What can hang from each mark:
W: J
E: K W
K: D E Q
D: L
J: K
L: D E J
Q: K

Every row comes from one small tree of marks. Brackets hold a mark, then the marks that hang from it, in alphabetical order. Every link used is in the known rows. Which tree was each row made from?
Known rows:
(Q (K D)): [ -7.9  -3.3  17.4  13.2 -18.1 -38.8  26.9   0.9  11.2 -16.4  11.6 -18.3
   1.0  -7.8  -8.2  10.6 -14.7 -22.8   6.0  21.4  18.5]
(Q (K (E (W J)))): [ -6.4 -51.6  -5.6  -2.7  33.1 -14.5   0.5   3.3  -9.9 -11.0  20.3 -12.7
 -15.8 -31.6  22.0   0.9 -26.6  -0.5  -1.9 -16.1  21.1]
(K D E Q): [-34.0  11.7 -20.3   3.8  -4.0   1.2  15.7 -11.7  -6.9 -14.2 -21.1  -3.1
  16.5  10.0 -44.1  26.9   9.6 -21.9   0.5  15.5 -37.0]
(J K): [ 25.4  15.3  22.6  20.0 -23.5 -33.9  -4.5 -19.5  -3.6  28.4  15.9 -36.1
 -15.8  -0.6  -5.4 -22.4  -5.8   8.5   6.6   8.7  33.1]
(E (K Q) (W J)): [-12.8  -6.0  36.2 -18.8   0.5   6.4 -42.9  -6.1  -8.4   8.3  -3.9   4.7
 -46.0  10.4  13.1 -32.1   9.1  18.0 -44.2 -44.1 -19.0]
(W J): [-11.7   8.0  36.1  13.0  17.0 -14.3 -14.4  -5.6 -29.0  -4.8  14.8  -4.0
 -42.9 -12.1  -2.2 -14.8   6.5  15.3 -10.7   1.8  -0.7]
(L D (E W) J): [ 26.7  13.4  -0.9 -12.2   5.7  27.1  16.6  46.7  23.3  13.8 -28.0   7.3
 -15.3   7.6  51.2 -20.5   6.7  21.5  -1.2  31.1  29.3]
(K (D L) (E W) Q): [-22.2  -6.2 -36.2 -19.2 -14.4  41.2  16.1  16.7 -16.1 -17.6 -25.5  -6.3
  32.9  12.3 -12.1  39.3  12.9 -40.1  13.6 -20.5 -22.6]
(Q (K (D L) E)): [-20.1 -22.5 -29.0   6.6   4.7 -18.3  27.2   2.1 -18.4 -26.4  17.2 -17.6
  35.0 -13.2 -17.7  38.1 -16.7 -34.0  41.3  13.2  14.9]
(K E): [-10.0   5.3  -9.8  14.2   5.0 -12.5   3.1  -8.8 -33.1   5.2  -2.0 -33.6
 -16.6  -0.2 -14.8  -2.1  -6.6  -1.3  13.9  29.4   1.9]
(W (J K)): [ 20.9  -0.7  35.3  20.2  12.1 -28.4 -25.7 -26.0  -6.1  15.4  25.7   2.2
 -22.2 -17.8   0.0 -24.3  -6.5  24.8   2.1 -10.6  16.5]
(K D E): [-10.0   3.8 -20.3   7.0   4.4  -2.0  23.2  -0.3 -13.7  -4.2  -0.2  -2.5
  11.7   3.0 -15.0  24.2  -3.2 -15.8  22.2  26.7 -13.0]
(J (K D E Q)): [ -5.8   2.6 -22.3   9.2 -13.8 -15.5   7.1 -29.8  13.2   4.8  -1.0  -0.7
  33.2   4.3 -42.2  17.7   0.0 -16.1  12.8   1.5 -17.9]
(E (K D)): [ -2.7  13.8  21.2  -1.8 -15.0 -16.8  -8.6  -1.3  -8.2   7.3   2.1   2.0
 -11.8  17.4   1.8 -10.0   3.0   0.4  -0.4  14.9   0.4]
(Q K): [ -7.9  -2.8  28.1  19.3 -18.8 -50.2  14.6  -4.5  -6.7  -2.4  11.8 -47.2
 -32.3 -10.0  -5.7 -12.8 -16.6 -13.2  -7.9  21.7  34.8]
(D (L (E W) (J K))): [ 46.7  -5.8 -16.5  -1.0  -8.1  30.4  -4.6  21.7   7.0   9.2  13.7 -13.2
   6.1   0.2  36.9 -12.9  -6.1  28.0   4.2 -13.1  45.7]
(D L): [ -6.8  20.2  14.5   6.9 -18.7  -6.7   2.8   6.4 -39.8   0.3   1.5 -40.3
 -21.0   5.3  -7.6   0.7   7.9 -10.1  14.2   8.6  12.1]
(L J): [  1.5  14.4  25.0  21.5 -17.4  -6.7  -1.3   2.5  -8.8   1.5   3.3 -27.0
 -32.3   9.6  -9.1  -6.7   0.1  24.6  -5.3  15.2   7.7]
(W (J (K E))): [ 12.1 -18.7   1.6  18.1  35.7 -24.9 -21.5 -29.4 -18.3  11.5  26.2   0.9
  -3.6 -26.3  -6.0  -9.8 -13.6  23.8  19.8  -2.4   7.8]

Write each row's tree:
[-11.8 -11.3  -9.5   7.0  23.5  -8.8 -14.5 -31.9   8.7 -11.2  13.1  26.6
  32.3  -8.7 -38.4  13.0  -1.6   0.3   7.2 -14.8 -31.8]
(W (J (K D E Q)))
[ 22.3  -1.5 -10.4 -19.7   3.4  37.3  -7.0  29.0  19.2  -0.2   2.4  23.2
  -8.2  18.2  43.0 -12.4  -4.9  32.4 -21.9   4.5  11.0]
(L (E (K D) W) J)
[ 36.3 -11.9  19.3  -3.8   7.1   3.3 -10.2  -1.2  17.8   9.8  17.0  34.8
  13.5  -7.9  32.9   1.2  -5.9   7.6   5.1 -27.3  12.5]
(E (W (J (K D))))
[-26.4  23.5  19.8  -5.9 -29.4 -12.8  -8.7 -12.0   4.6   2.9 -12.4  -0.8
 -10.8  25.6 -25.9 -13.1  12.6  -6.3 -23.4  -1.3 -27.0]
(E (K D Q))
[ 28.5   7.4  14.6  25.1 -21.4 -11.3   0.8  -8.4  26.2   6.5  17.5   7.9
  22.1   6.5  -9.1   8.2  -6.6  15.2  19.3   6.9  17.9]
(L (J (K D)))
[-19.9  -1.4 -26.2 -17.6 -12.6  24.5  15.6   7.8   3.6  -8.8 -29.6  -1.6
  17.7  12.4 -10.6  26.1   8.4 -24.5  -5.5  -6.8 -26.6]
(K D (E W) Q)
[ -1.7 -34.0 -24.6  -5.7  -0.2  -6.5  31.0  12.6   6.3 -10.4   3.8 -10.2
  18.9 -10.1  14.2  27.3 -23.2 -29.5  16.7   6.4  21.1]
(Q (K D (E W)))
[ 17.7   9.7   8.0 -22.3  46.8  17.7   1.8  37.8  10.9  10.4 -21.6  31.2
 -25.6 -13.9  61.2 -35.7  11.0  12.6  -8.6  15.4  15.2]
(L D (E (W J)))
[  3.1   7.6 -10.3  -1.3   8.0  14.3  -8.1   8.7   9.3  -5.2   7.2  22.7
 -11.1  11.0   5.2 -17.9  -3.2  38.2 -15.6  24.0   1.7]
(L (E (K D)) J)
[-24.3 -19.1  -4.2 -12.0  22.1  18.4 -16.7  -2.7 -18.9  -8.5 -11.1  -2.1
 -19.9  -6.6  -3.6   1.6   5.5   1.3 -23.9 -30.8 -29.6]
(K (E (W J)) Q)
[ -6.2   0.6  14.9   5.0  -0.2  -0.9 -17.9 -21.6  -1.2 -14.3  14.7  21.7
  29.5  -1.3 -28.4  13.0  10.8 -11.0   9.2 -39.2 -17.9]
(W (J (K (D L) Q)))
[ -1.8  23.9  -9.4 -13.6   7.9  -0.7  -0.5   5.4  -0.4   3.5   3.0  12.5
 -16.2   9.5  13.2 -20.7   0.4  12.9 -13.3  27.4   6.0]
(L (E (K D)))
[-20.8  -2.4 -17.8  -8.9 -13.2  11.4   5.1   2.6 -13.5   2.7 -27.6 -33.9
 -17.1   9.3  -8.2   0.5   6.4 -18.3 -18.8  -9.0 -14.3]
(K (E W) Q)
[  9.6  -7.8 -23.7  -7.6 -22.3   5.7   5.5 -11.1  22.4  10.4  -9.2   0.5
  36.9   7.4  -4.2  16.3  -0.9 -19.9   7.0 -18.2  -7.7]
(J (K D (E W) Q))
[ -3.8   8.7  22.6  10.1  -1.8 -15.6 -13.0 -28.7  19.1  -5.7   8.7  29.3
  12.2  -7.5 -27.3   1.6   8.6   0.0 -13.2 -27.6 -19.3]
(W (J (K D Q)))
[-11.2 -14.1  -0.9  14.9  18.1 -18.7 -28.4 -40.2  -9.4   6.1  16.2  -3.2
  -0.3 -15.2 -36.7  -9.8  -0.1  13.7  -4.7 -15.8 -18.7]
(W (J (K E Q)))
[ 13.7  26.3   4.2   6.4  13.6   4.6  12.3  27.2  16.1  10.0 -21.3   6.0
 -21.2   0.2  14.3 -26.0  11.1  26.1   4.7  49.2  15.0]
(L D E J)
[  3.1  -5.1 -27.7 -12.7   0.7  19.6  23.9  19.1  -7.2   1.0 -12.3  -0.5
  12.5   4.6  19.4  26.3  -6.4 -15.8  19.9   8.1  -4.0]
(K D (E W))
[ 22.9  23.6  -4.3 -22.3   9.1  13.3  22.2  42.7  14.6  21.2 -34.0  -0.9
 -19.3   1.2  56.1 -35.7  13.2  -1.6  -0.3  40.7  26.9]
(L D (E W))
[  5.4 -17.2  15.9 -28.1  17.2  27.6 -28.8  18.6 -22.1  -5.6  15.4  29.0
  -2.1   7.1  42.5   4.5   5.0   4.5   6.5 -40.0  -5.3]
(E (K (D L)) (W J))
[-11.7  17.7 -28.9 -30.4 -10.6  47.7  21.6  29.0   0.6 -23.5 -27.1   4.5
  17.1  11.4  15.6  10.8  18.5 -25.2 -18.0 -12.5  -9.5]
(K (D (L (E W))) Q)
[ -2.0  -6.9 -20.5  20.5 -19.6  -3.0   0.6 -23.6  22.5  -4.5   1.8   9.5
  40.8   7.1 -48.8  24.6  -1.3   5.4  10.1  -4.5 -16.9]
(L (J (K D E Q)))
[ 11.8  -7.2  17.4  -9.1  -9.5   6.8 -14.8 -11.0  30.4  -1.1   1.2  31.7
  17.8  -2.8   5.9   3.0   5.9   0.2 -17.2 -46.2 -14.4]
(E (W (J (K D Q))))
